Each row comes from the steps of one walk. Every step used is in the known rows, and no mark comes twice. Write the walk behind each row, first mark first.
In the rows, 128 means zero.
Known rows
P-B-D: [182  84  85 100 175 101  97 116 144 103 150 105 128 140 130 124 164 103
 190 144 126 105 134 129 150 106 200 108 128 139 122 178  95 122 101 144
 128 119 123 138  91 119 191 146 129 139 169 185 111 172 143 111 145 117
 140 173 102 109 103]
P-X-R: [112 112 103 169  89 107 158 125  99 149 122 124 180 115 129 101 142  67
 151 128 127  72 117  77 157  94 167 130 152 103 109 118 120 163 132 126
 178 165  60 127 164 114 153 105 128 176 115 128 150 147 106  91 149 151
 160 206 120  97 112]
W-P-B-D: [167  70  93  71 189 120 131 125 133  90 133 136 116 151 128 163 139 129
 193 145 127 127 142 103 150 102 200 138 118 154 121 188  95 113 116 125
  98 104 137 173  77 121 181 138 127 120 163 185  98 166 152  82 103  94
 122 162 123 124 106]
M-P-X: [131  85  61 149 122 100 122 104 113 143 130  67 171 115 118  95 135 114
 142 106 144 129 103  98 152  84 171 117 140 120 125 133 105 145 125 104
 142 105  78 134 155 109 156 107 109 176 134 112 108 142 107  66 138 160
  81 175 151 118 100]
M-D: [131 148 115  87 154 123 128 117 145 135 128  98 136 114 110 135 179 133
 167 115 168 110 130 110 105  88 188 151 135 131 110 152 124 113 116 132
 105 109  83 162 137  91 179 136 117 190 164 142  97 147 121 101 181  79
 101 191 118 133 128]
B-P-X: [129  79  84 162 128 124  91 114 148 134 150  76 157 122 115  92 189  62
 163 118 153 108 147 102 152  88 143 109 150 123 116 124 121 131 128 128
 131 112  94 139 142 136 165 103 105 170 114 137 132 138 118 109 171 136
 110 189 154 153 115]
X-R-M: [147 121 136 137 155 118 174 135 111 119 107 111 154 126 104 109 133  76
 150 128 132  84 152 102 108 105 218 169 133  99 103 122 124 136  96 163
 170 152  78 131 115  97 178  79 142 137 114 137 128 154 114 154 119 141
 158 176 148  85 160]
X-R: [133 138 121 161 121 120 173 127 127 142 119 128 148 104 106 136 137  91
 183 133 126  91 125  78 123  95 185 152 140 134 105 112 133 133 107 149
 160 144  86 135 134 109 181 117 144 171 136 135 130 163 108 109 149 111
 160 188 122  97 134]
B-D-X-R-M-P: [137  93 132 134 151 129 196 133  68 101  87 118 173 129 124 148  91  87
 124 125 113 112 135 148  72 159 151 132 109 163 131 151 119 148 181 128
 154 147  76 162 149  85 138 109 117 143 163  99 155 149 158 127  92 182
 153 151 175  91 152]
H-W: [175 112 116 125 162 109 131 116 199 122 133  83 126  95 103  97 143 111
 189 117 112 123 120  76 126 124 218 127 152  84 107 128 111 123  77 199
 159 116 107 138 126 125 223  87 116 170 153 147  92 145 103  89 168  84
 119 210 146 145 127]
M-D-X-R-B: [114 193 174 137  99 128 145 125 132 150  90 175 143 106 148 155 141  83
 138 130 125  95 142 105 139 118 170 139 121 169  97 103 105 134 183 142
 120 151  85 195 144  94 101 150 153 182 158 115 120 143 133 125 158 102
 167 179 106  87 165]
H-W-P-X: [148  76  99 110 143 118 158 117 159 115 127 111 144 126 114  91 130 100
 161 120 120 131 127  58 160 113 200 141 158  77 120 134  93 138 104 144
 144 115 101 170 152 130 195  86  93 152 114 157  95 121 111  62 119 102
  86 202 166 147 125]
M-P-B: [148 106  75 107 152  99 104  91 147 109 135  81 118 142 124 121 122 150
 180 123 118 137 113 106 154  87 194 132 120 139 123 142  57 106  82 126
 119  90  91 151  97 120 161 116 140 135 154 133  85 162 128  97 110 128
 110 170 123 113 120]
B-P-X-R-M: [ 96  57 115 163 138 121 145 121 103 116 131 106 188 147 119  88 152  37
 124 133 143  90 178 116 141 105 152 126 142 111 102 104  94 141 130 116
 169 144  65 135 141 132 130  79 108 135  99 141 161 140 137 157 138 184
 150 188 179 123 132]
R-M: [171 112 123 108 180 129 131 129 133  99 131  73 151 123 110  88 160  96
 156 106 151  88 146 121  95 101 247 150 128 100 108 137 145 124  75 166
 145 113 104 134 100  90 202  81 138 152 115 141 101 157 100 154 145 123
 111 174 147 107 167]
D-X-R: [131 175 143 179  95 139 172 146 105 148 109 135 167  88 142 124 139  87
 178 127 126  69 116  88  93 132 161 123 129 160 116  99 158 126 126 168
 160 168  77 163 144 112 152 129 167 207 130  97 154 146 105 120 148 109
 196 186 110 106 156]
R-M-P-X-D: [103  69  64 125 152  90 159 105  94 107 122  63 168 169  98 113 112  81
 123 112 131 131 131 115 151 120 161 133 114  83 118 141 124 154 144 133
 144 137  85 158 147  74 130 101  49 150 111 131 109 166 121 121  52 207
  60 169 178 132 118]
M-R: [176 134  87 163 116 127 140 119 145 126 132  88 143  99  90 120 142 148
 178  81 163 113 120  81  79  65 192 145 130 142 110 131 165 112  85 131
 151  89  77 116 127  86 189  98 121 159 130 133 103 146 112  83 133  99
 126 191 148 101 117]
P-B-D-X: [182 124 107  95 145 123  80 130 136 108 143 119 147 129 168 111 163 108
 185 136 124  87 121 140 112 143 164  84 123 178 117 165 115 115 128 164
 129 145 121 168 109 120 174 159 154 177 169 151 129 161 133 122 153 122
 181 167  94 113 134]
P-B: [164 122  95 101 139 112  89 108 154 123 149  99 128 132 138  90 149 135
 193 127 129 103 120 103 155  85 210 139 132 129 112 138 104 102  61 157
 128 113 110 139  92 125 189 119 157 155 142 162  99 164 108 129 150 108
 149 187  91 110 119]
D-X-R-B: [153 181 169 175  98 141 143 136 132 148 103 164 144  88 163 134 130  63
 153 136  92  78 141  89 136 126 179 125 118 153  99  91 133 144 152 166
 161 156  95 178 131 117 126 133 173 176 135 114 119 148 111 123 144 118
 195 173 107  77 166]
R-M-D: [128 134 139  64 191 123 140 126 144 109 119  75 150 140 106 113 163 126
 122 107 173 103 156 138  97 105 229 163 132 109 107 154 121 115  96 148
 107 114  78 161 123  82 170 109 116 170 146 149  97 151 121 154 154 114
  90 177 148 119 159]
D-X: [180 169 127 132 112 149 119 141 135 142 135  92 146  83 147  90 173 116
 179 115 144  80 120 104  77 132 187 112 132 155 113 117 179 113 120 180
 145 142  99 171 128 101 185 124 162 212 129  99 125 152  92 125 174  96
 152 182 118 124 161]
X-R-M-P: [124 100 111 126 163 111 186 115  98 109  96  92 161 137  94 144  89 105
 131 122 123 124 134 117 103 105 195 178 109 116 109 124  97 140 119 121
 149 128  63 143 130  98 154  74 124 125 134 110 123 156 128 130  89 170
 124 162 172  96 141]
H-W-P: [174  98 123  95 175 134 176 119 178 104 111 112 115 111  97 136 134 132
 200 121 132 145 136  59 120 116 213 152 144 100 115 135 106 109  97 170
 134  99 123 170 119 128 220  87 113 151 136 147  88 136 114  57 113  72
  88 196 162 152 137]
W-H: [158 133  87 158 135 130 171 156 146 143 130 105 124  98 103 125 163  92
 184 110 127  87 112  47 140  70 204 121 143  94 139 130 176 123  89 150
 126 108  97 157  98  97 215  86 160 175 104 171 114 157 116  85 139  70
 125 171 119 143 185]
D-X-R-M-P-B: [109 117 130 126 123 112 152 106  98 111 105 113 161 157 167 102  79 125
 133 132  98 102 125 129 116 139 162 153 105 161 114 114  61 110 108 138
 147 131  67 179 123 115 118  96 160 133 130  96 138 143 136 168  69 180
 170 160 146  71 158]
M-R-X: [157 124  82 166 108 122 108 138 143  97 135 116 140 111  96  82 120 155
 158  74 177 106 129  92 116  73 156 142 140 136  93 129 166 110  85 128
 137  90  74 120 122  83 144  76  87 151 149  90  93 136  93  74 113 123
 138 169 135  74 126]

Write each row's walk
[147 156 162 148 127 141 172 141 103 123 105 120 173 115 143  93 135  88
 143 124 129  64 142 114  77 145 190 135 120 138 111 108 154 128 117 176
 179 178  76 167 136  97 157 100 161 172 103 106 152 146 111 170 134 145
 185 179 142  89 183] => D-X-R-M
[173 111 138 149 157 140  98 123 174 119 137 104 102 105 102 132 168  46
 182 131 124 132 188  95 165  80 200 134 121 142 100 111 101 126 141 155
  96  89 133 154  86 122 156 113 129 147 138 142  87 153 133 112 170 104
 120 170 147 140 141] => R-B-P
[145 154 171 195 122 150 130 134 145 142 113 161 139 108 134 146 146  35
 171 144 107  89 182  99 139 117 132 122 118 184  94  77  99 127 179 155
 136 136 101 181 113 124 112 125 158 167 133 105 134 145 130 132 144 126
 189 172 136 123 162] => D-X-R-B-P
[140  93  81 191  97 117  79 104 152 135 135 114 150 128 101 116 150  61
 141  88 136 126 165  82 173  55 142 117 129 146  99 107 105 145 143  92
 132  71  93 122 138 111 109  90  96 140 107 149  97 127 142  90 138 146
 135 179 168 106  99] => M-R-B-P-X
[152 124 150 137 156 140 178 157  81 103 112 134 180 119 138 123 137  64
 136 135 126  67 148 136  83 163 175 122 121 149 111 150 160 147 152 166
 163 179  93 158 140  99 153 116 128 168 144 118 160 160 146 158 139 158
 188 167 146  88 157] => B-D-X-R-M
[ 98 184 154 128 101 128 167 138 111 144  99 137 172 107 135 148 157 115
 155 122 146  84 120 112  90 130 149 129 127 162 103 108 117 113 158 130
 121 160  66 187 166  96 129 153 146 211 155 103 155 134 129 119 146 100
 159 195 112 104 145] => M-D-X-R
[ 76 100 124 109 130  88 165 114  91 130 106 114 186 159 124 106 142  78
  94 119 160  78 141 119 145 104 180 157 147  95  98 131  84 151 131 110
 156 152  46 152 172  93 118 111 106 154 127 144 141 134 139 150 147 160
 127 196 145  82 130] => P-X-R-M-D
[111  98  94 146 102 126 195 129  84 126 103 149 169 132 125 141 119  77
 154 126 131  97 125  49 155  94 166 150 140 115 123 127 111 144 143  96
 147 145  71 158 152 118 143 112 126 153  97 141 142 135 111  75 109 120
 136 186 148 105 119] => W-P-X-R
[159  80 105  84 185 118 108 123 116  70 118  90 148 159 164 105 118 125
 131 127 123 126 131 167 106 154 178 119 108 161 130 176  88 125 132 140
 115 113 101 175 110 105 145 124 132 129 161 124 116 158 157 152  84 179
 132 138 152  99 147] => R-M-P-B-D-X
[137 109 102 140 124 105 147 119  95 123 108 140 160 145 150 161 100 119
 168 151  95 116 112 130 127 138 117 113 108 184 130 152  71 124 170 111
 121 136  84 175 137 114 115 140 134 143 186 116 152 159 168  98  84 163
 176 150 126  89  97] => M-P-B-D-X-R
[196 142 118 166 119 139 112 134 140 106 114 147 136  98 126 139 142 101
 157  99 133 107 135 112 103 113 167 101 115 188 116 154 171 143 174 136
 131 110 115 156 124  83 131 132 119 168 158 133 101 149 144  89 127 116
 163 158 143  85 131] => M-R-B-D-X
[163 111  98  77 153 139 125 110 152 105 129 121 113 145 133 140 132 132
 192 129 133 125 130  82 146  88 206 158 125 144 121 149  80  98  84 134
 111 106 123 174  75 129 181 117 158 132 125 155  86 152 109 110  92  77
 120 174 115 120 132] => W-P-B
[162  90 118  75 176 109 133 102 186  90 125 122  98 142 122 118 123 136
 200 135  91 138 127  74 164 112 214 148 144 100 122 136  46  93  84 161
 130  96 123 179  86 137 205  98 130 124 143 175  80 137 126  84  95  66
 110 200 136 140 121] => H-W-P-B
[130  85 112 168 121  94 143 124 116 132 110 171 159 130 133 137 134  15
 125 146  93  94 143  99 208 101 171 110 133 112 111 147 106 197 185 113
 154 153 104 130 147 125 130 122 101 148 151 174 123 159 145  85 150 167
 165 171 122  76 100] => P-X-R-B-D
[102  87 105 151 120 105 166 126 100 119 122 114 194 137 134  78 135  57
 109 122 126  66 136  97 142 104 189 145 142  85 106 120 131 159 108 129
 181 163  70 125 154 104 154  76 119 148  99 138 139 143 109 146 128 182
 148 188 148  74 140] => P-X-R-M
[116  61  84 167 126  83 152 109  99 138 100 151 163 132 123 165  92  50
 117 138  94 133 139 104 206  99 153 121 116 119 121 151  68 197 210  76
 146 131  97 138 158 109  95 119  84 128 168 137 112 152 159  56 100 195
 126 155 149  84  89] => M-P-X-R-B-D
[153 109 138 149 160 114 153 132 128 125 102 183 128 109 113 171 136  36
 159 144  91 108 159 105 164  99 194 132 114 139 111 148 107 169 174 141
 147 145 118 146 114 107 152 128 125 144 173 164 104 175 142  85 144 124
 168 165 117  84 118] => X-R-B-D
[143 115 131 112 139 140 174 137  92  98 109 182 140 134 156 170 112 103
 189 162 112 100 126 102 124 144 140 132 113 187 132 155  91 114 158 131
 115 160 109 205 116 127 144 161 149 143 155 144 155 155 154 110  74 110
 188 172 113 104 134] => W-P-B-D-X-R
[118  88  69 211 115 106 105 109 144 125 125 119 128 160  84 148 146  35
 162  99 126 134 162  76 181  77 102 105 119 132 102 114 121 146 188 117
 127 100  96 152 134  96  89 122  40 143 108 161 106 163 154  91  62 162
 117 186 168 128  77] => M-R-B-P-X-D
[160  96  86  99 159 109  94 113 119 103 126 105 142 132 151 124 125 139
 164 127 118 130 109 143 116 143 150  97 112 182 124 172  89 112 144 127
 109 109 107 178 116 116 141 157 130 161 188 131 123 158 155 105 117 147
 137 157 130 117 120] => M-P-B-D-X
[137 133  73 170 112 116 131 130 137 100 130 123 122 127  74 122 108 129
 177  84 161 108 127  90 124  98 104 139 122 123  90 133 171 114 134 149
 126 115  79 139 123  56 131 115  42 165 142 119 102 170 112  71  61 141
 137 175 133  91 113] => M-R-X-D
[ 90  82 107 196 115 111 138 126 117 149 137 117 171 128 112 111 152  50
 168 137 133  94 153  92 158  87 130 108 144 136 106 100  91 138 148 113
 152 140  70 134 156 136 136 107 118 162 115 132 162 140 129 100 146 157
 159 198 147 135 102] => B-P-X-R
[105  88  79 173 135 111 125 119 138 144 148  85 148 138  98 130 174  34
 185 125 143 110 149  98 155 107 110  91 130 116 109 115 124 136 173 149
 126 146 102 162 135 111 139 137  67 184 118 156 134 173 126 107 105 152
 104 196 153 171  90] => B-P-X-D
[184  81 127  75 169 123 127 128 155  80 126 142 123 140 147 132 126 127
 203 143 100 130 130 106 136 173 176 112 130 151 121 167  59  97 121 168
 116 129 134 208 103 138 188 130 115 137 167 158 109 140 154  90  94  82
 141 181 139 145 141] => H-W-P-B-D-X
[124 128 141 143 128 138 188 123  80 119  91 107 176 120 131 117  95 105
 124 116 118 105 130 122  73 149 172 153 109 151 109 107 116 127 135 148
 154 145  65 167 143  85 132  81 145 154 121  71 143 140 125 142  91 170
 156 156 165  86 166] => D-X-R-M-P
